Each row comes from the steps of one walk. Every step used is in the known rows, and no mark comes twice. Write the walk behind each row, first mark first.
Known rows
tifab doza: [ 15  17 -12  42  -1  53 -13  19  -2   9 -16 -27  14 -15 -31  57 -26  33
 -68  -8  21   8 -34 -49 -14 -17 -20  51 -22  38 -42  -8  51 -26  21 -54
  10   4 -19   6  16  16  -2  11]
gidaf redusi: [ 10  11  59  -8  52  10 -24  -7  41  -2  16  10   3 -10 -25 -24   6  -8
  -4   7  47 -25  21  -7   3   2  11  36  30  -1  10 -16   4 -56  -8 -31
  23   0  36  22 -24 -33  14 -37]
zike redusi nazuzu: [-30  27  -7  66  99 -26 -47  -9  56 -10  34  -3  48 -47 -13 -57  45 -10
  27  -3  47 -26 -31   4  17  14 -47  25  11 -10 -41 -58  -4 -25 -15  26
 -23 -52 -40  19  35  16  27 -73]
poni tezet: [-43   0  11   2  15 -28  -9  -5 -12  18 -21 -41 -14  70 -14   9  11 -35
   3 -33  12 -44  55   0  60 -40  -7  17 -26  -3  18 -30   6  -9   9  66
 -18  15  -8   5   7   2  -1  42]
vanu redusi zike poni: [ 29  -6  41   7  34  20 -22   7 -38 -33  78  37   4  17  44   1  15  40
  71  -2 -22  27  -1   3 -12   5  31 -43  15   4 -53   2 -49  -2 -24  -6
 -24 -24 -23  15 -22  12 -21  21]
zike poni: [ 28 -55  27  20  60  31 -35   5 -54 -12  85  12  -2  39 -14  20   0  -4
  41  -7 -29  21   0 -39   0   4  47 -13  -5  14 -44 -40 -36 -48  20 -14
   1  11  17  20 -14  21 -34  53]
zike poni tezet redusi: [-20   1  28 -25  19 -27  41 -25 -14 -23  12 -10   7  12  20   1  70  -8
   3  23  39 -52  30   5 -26  16  -8 -43   3 -40  29 -17 -14 -36  -6  62
 -37  21 -27  14 -36 -46  17  14]
nake redusi tifab doza vanu poni tezet: [-32 -38 -19 -73 -22  12  22  13 -41   1 -23 -32 -29  53  -4  40   0 -52
  -7   7 -14  39  45  21  15   1  13 -49   8   9  54  11 -23  47  14  14
   1  28  33  10 -30  16 -27  45]
doto poni tezet redusi zike: [  5  35  16   9  -1 -10  -6  -7  16 -24   6   3  -1 -10  64   4  17  60
  68  -2  11 -56   9  44   0 -10  -9 -28 -14  -7  17  35  16  43 -34  36
 -35   1 -40 -22 -16 -14   4 -32]
poni tezet redusi: [-17  22  20 -10   3 -44  41 -29  20 -12 -15 -22  11   6  14 -17  54 -13
 -14   7  52 -68  31  15  -2   9 -35 -14 -15 -47  34 -15  11 -29   0  71
 -39  14 -37   0 -13 -46  34 -13]
zorug redusi zike poni: [ 21 -31  31  12  34  38 -21   4 -58 -24  82  40  -4  30  65  32   9  51
  76   7 -15  26 -15   0 -15  32  31 -47  -2   5 -30  -8 -39 -11 -20   3
 -18  -4  -4  23 -33   2 -21  13]
zorug redusi: [  6 -10  21  29  12  13  11   1  -6  -8  32  10  -1  34  43   3 -11   6
  -5  12  52  -7  -2  12  11  64 -31   1 -39 -42  10 -42   5 -59  32  40
  -5  -3 -18  23   7 -39  25 -39]
redusi zorug: [ 29  -3 -17  40  11 -46 -29  12  18  39 -16  42  24 -10 -67 -53 -46 -11
 -14 -41 -66 -11 -21 -26  14 -68  36  78 -20   7 -58  15  22 -16 -12  -2
  20  -1  30 -58  71  31 -23   3]
gidaf redusi tifab: [ 15   8  22  31  -2  16 -27 -26  52   2  42   2 -36 -65 -15  -2 -36 -36
  26  14  26 -14 -29 -19  67  71  -4 -10   3  37  43 -31  13 -49  12 -39
  51 -16  24  35   6 -70  32  19]
gidaf redusi zorug: [ 12   7  20  -5  27 -44 -25   5  39  34 -26  58  23 -33 -62 -55 -18  -4
 -22 -10 -33 -22  -3 -18 -22 -60  43  74  32   9 -24  27  17 -32 -42 -31
  30  -1  58 -38  33  -2 -13 -26]
poni tezet redusi nazuzu: [-40  30 -14  29  61 -68  27 -32  43 -22  -7 -34  42 -36 -14 -24  50 -31
  11   6  49 -69 -25  12  26  22 -38   7  17 -23  -2 -39   3 -23 -17  79
 -28 -15 -74   7  38  -2  36 -56]
vanu poni tezet redusi zike: [  2  29  11   0  -9  -7  15  -8  10 -27   5  13   8  -9  53  -3  13  43
  68  -6  10 -23   7  47  -1   3 -12 -43 -12 -27  13  31   4  52 -33  48
 -54   0 -38 -13 -24  -7   3 -28]
vanu poni tezet redusi: [-18  -2   6 -31  10 -23  49  -9   1 -27   1  -2   0   4   6  -1  39 -31
   9  18  39 -36  43  22 -31  30  -6 -51 -11 -57  53 -14  -4 -20   7  70
 -45  23 -22   8 -34 -37   7  -3]
gidaf redusi tifab doza vanu: [ 32 -23  -1 -19 -58  38  10   8   1  33 -45 -29  19   5  -5   5 -59  19
 -68  -2 -36  61 -48 -10  29 -10 -13  55  -9  56 -10  29  17  29  30 -91
  62  21  52 -26  14  17  26 -23]
tifab redusi: [ 16  11  14  15  28  42 -78 -13  19  13   9  14 -10 -19   2 -25  17  11
   0 -25  41   3  29  -9  -6   6 -27  34  14 -52 -19 -44  11  -9  25 -52
  28 -19  20  23 -27   2  -1  -7]
poni tezet redusi tifab doza: [ -9  36 -25  26 -49  36  21  -9  18   2 -22 -31 -12 -71   2  76  -4  15
 -61  29  45 -15 -52 -40  -6  39 -40  -9 -17  42  22  -3  56 -26  11 -36
  14   0 -30  28   4 -53  27  30]
nake redusi tifab doza: [ 18  32 -18  26 -27  57  -8  -6  24  -1  14 -23 -20 -63  -8  62 -14   0
 -56  25  38   8 -62 -37  18  41 -39   1   3  44  -7  -6  35 -22  15 -71
  33 -23 -28  29   8 -26  15  29]
tifab doza nazuzu: [  3  54 -56  95  -5   0  -8 -15  34  28   4 -28 -34  -9 -61   4   2  21
 -25   2  23 -25 -46 -43 -28 -22  -7  98  31   6 -34 -13   7  -9  18 -34
  34 -22 -54  33  30  78  15 -65]
doto poni tezet: [-37 -25  -5  -7  37  -3 -34  22 -33  -3   1 -50 -48  65  -5  43   0 -25
  32 -10   1 -51  79   3  15 -40  32  -7 -20  29  57 -17   9 -11  10  40
   7  26  12  -1   2   1 -41  50]

Write each row's walk
[ 37 -15  35   9  35  25 -16  -4 -38 -29  76  31  12   0  44  12  26  51
  75   3 -19   8 -20  -5 -24  16  30 -45   9   2 -38   2 -35  -2 -19  -3
 -27   3 -16   8 -36   5 -17  17]	tezet redusi zike poni
[ 28  20  27 -25 -37  -8  36  17  15 -12 -33 -13  32  21  16 -50 -16  16
 -75  -1   6  41  -2  24  -4 -13 -30  32   4 -20 -45  21  -9   3  23 -30
   5 -29 -26 -22  29  11  31 -47]	tifab doza vanu redusi
[-38 -16  23 -16  23  -8 -18  -2 -56   4  16 -12 -17  67  23  35  38   6
  56 -18 -17 -18  46  -3  27 -38  22 -31   2  19   4  -7 -27  16 -26  52
 -32  15  -1  17 -33  12 -27  60]	redusi zike poni tezet
[ -6   4  -4 -16   9 -72  19  -7   0  18 -31  45  20 -20 -28 -37  30  -6
 -17  -1 -35 -40   1 -14 -40 -50  32  20   9 -16 -14  27   5 -17 -42  37
 -13  13  17 -47  23  -9 -11  12]	zike poni tezet redusi zorug
[ 33 -68 -24 -46 -21  67  14  39 -27 -10   8   3  -8   4 -29  31 -71 -22
  -6  17 -45 101  -3   5 -34  35  48 -28   4  23  25  19 -18  27  40 -78
  32  34  72   0 -26  35 -40   0]	gidaf redusi tifab doza vanu poni
[-44 -46 -28 -59 -36  15  32  21 -54   5 -29 -28 -32  60  11  55 -18 -39
  -8  13  -8  38  40  17   3  17  11 -49 -11   9  67   2 -12  29  20  26
  -5  34  36  14 -28   5 -23  38]	zorug redusi tifab doza vanu poni tezet
[-34 -47 -27 -50 -33  12  20  20 -46  11 -29 -33 -27  57 -14  46 -26 -46
  -2  -2 -28  42  46   8  14  -8  20 -35 -12  22  51   7 -11  41  18  14
  -2  34  39   4 -20  22 -27  54]	redusi tifab doza vanu poni tezet
[-37  -7  24 -51 -10  -4  11  10 -58  -3 -21 -16  -5  67  45  33  41  26
  10  -1 -14   6  40   7  -1 -46  11 -31  17  21   0  20 -29  39 -31  27
 -31   4  -3  10 -33  13 -14  41]	tifab doza vanu redusi zike poni tezet
[ 20  10 -18  15  11 -22 -62   2  26  43 -32  61   9 -37 -48 -56  -8  11
 -18 -32 -35   0   1 -21 -26 -56  18  74  18 -27 -52   9  27  -1 -19 -44
  34 -14  47 -40  31  22 -27  -7]	tifab redusi zorug
[ 27  38  12  34   2  40 -74  -9  24   5  10  30   1 -26  50 -22  -1  74
  60 -37  11   4  -1  23  15 -11 -25  18   4 -25 -37   8  15  56 -19 -36
  -2 -31 -10  -3 -22  22  -1 -35]	tifab redusi zike
[-10  20 -37  10 -46  48  25   5   4  -8  -9 -24 -24 -72  -6  85 -16   1
 -46  37  36   5 -43 -35 -29  55 -23 -36 -10  39  36  -3  46 -16  12 -37
   6   5 -22  30 -13 -44   4  40]	vanu poni tezet redusi tifab doza
[ 22  29   3  16   3 -68   0  12  37  13 -17  55  21 -25 -41 -83 -22 -10
 -31 -20 -39 -13  -3  -5 -12 -51  19  54   5 -23 -60  21   4 -26 -22   8
   1 -37  -3 -50  73   6  -5 -15]	vanu redusi zorug
[  4 -12 -18  -1 -49 -10  30 -27  15  -7  16 -15 -30 -39  13   1 -22 -48
  20  18  -1  -1 -19  13  46  76 -15 -56 -28   4  70 -12  -2  -3  30  19
  13  12   3  11  -2 -58  26  34]	doza vanu poni tezet redusi tifab
[ 36  10   5  26 -55  -9   4 -16  41 -10  25  -8 -18 -31  15 -47 -54 -38
   0  -2 -12  27 -33  14  83  59 -28 -12 -22  12   5 -12 -11 -14  40 -16
  36 -37 -15   2  47 -37  43  11]	doza vanu redusi tifab
[ -8  28 -11  20  34 -41  21  -3  43 -22 -20 -28  55 -26 -12 -49   3 -10
 -32   0  17   9 -48  16  24   6 -36  41  27  -2 -57 -14 -11   3  -3   8
   1 -52 -67  -4  69  39  35 -83]	tifab doza vanu redusi nazuzu
[ 17 -34 -13 -38 -67  29  33   3 -32  23 -49 -37  17  19  15  23 -24  18
 -63   7 -40  51 -43 -10   8  -5 -13  16 -11  48  -1  31   3  37  25 -58
  37  32  33 -23  -1  14  22   7]	zike poni tezet redusi tifab doza vanu
[-22  55 -74  64 -33   0  22 -21  29  11   6 -24 -62 -43 -40  24  14  -6
  -8  38  32 -23 -41 -33 -39  29  -8  27  43   6  24  -5  -1   3  12 -18
  29 -21 -52  51   6  36  14 -38]	vanu poni tezet redusi tifab doza nazuzu
[  5  14  -1  34  33 -37 -50  14  36  37  -6  73  34 -31 -37 -81   8  11
 -10 -23 -28 -12  -7 -10 -31 -62   4  56  -5 -13 -52  12  16 -19 -35 -12
  -6 -27  43 -47  37   3  -9 -24]	zike redusi zorug
[ 39 -63 -39 -34 -28  56  30  33 -30 -17   9   0   1  -1 -20  29 -65 -19
  -8  15 -44  96 -16   8 -40  43  32 -37 -17   5  19  19 -13  32  48 -55
  19  35  48 -14 -20  33 -34   3]	tezet redusi tifab doza vanu poni
[  1 -14 -20 -35 -18 -70  39   4   4  21 -54  41  28  -5 -36 -51  -2 -16
 -26  -7 -56 -12   4  11 -41 -53  31  21   3 -26  -2  46   3  18 -30  27
  -4  26  38 -67  27  12 -17 -12]	doza vanu poni tezet redusi zorug
[ 37  47  24   6 -43   6   6  10  22 -15 -19  12  30   2  60 -37 -24  73
   9 -23 -15  28 -21  45  18 -23 -29  19  -5  -3 -57  54  -1  64 -19 -22
 -18 -37 -38 -34  20  27  21 -59]	tifab doza vanu redusi zike
[-46 -37 -20 -54 -19  19   9  24 -40   8 -24 -20 -23  45   2  33   1 -35
  -2   8 -10  41  52  15  -7  -5   7 -46  -5  11  54   2 -13  38  13  10
 -13  21  45   9 -36   8 -22  39]	zike redusi tifab doza vanu poni tezet
[-10 -17   6 -49  -9 -26  58 -12  -5 -22 -18 -13  11  23  12 -14  34 -27
  -5  14  21 -17  36  31 -28  19  -4 -40  -5 -55  50   4 -13   5  11  54
 -34  33  -2 -11 -32 -20  10 -16]	doza vanu poni tezet redusi
[-43 -10  23 -33  24   5 -34  -4 -56   4   6  -3 -23  53  36  32  54  16
  50 -15   0 -13  57   0   6 -30  13 -35  19   5   9 -11 -26  26 -29  33
 -25   7   8  27 -51   7 -27  56]	tifab redusi zike poni tezet
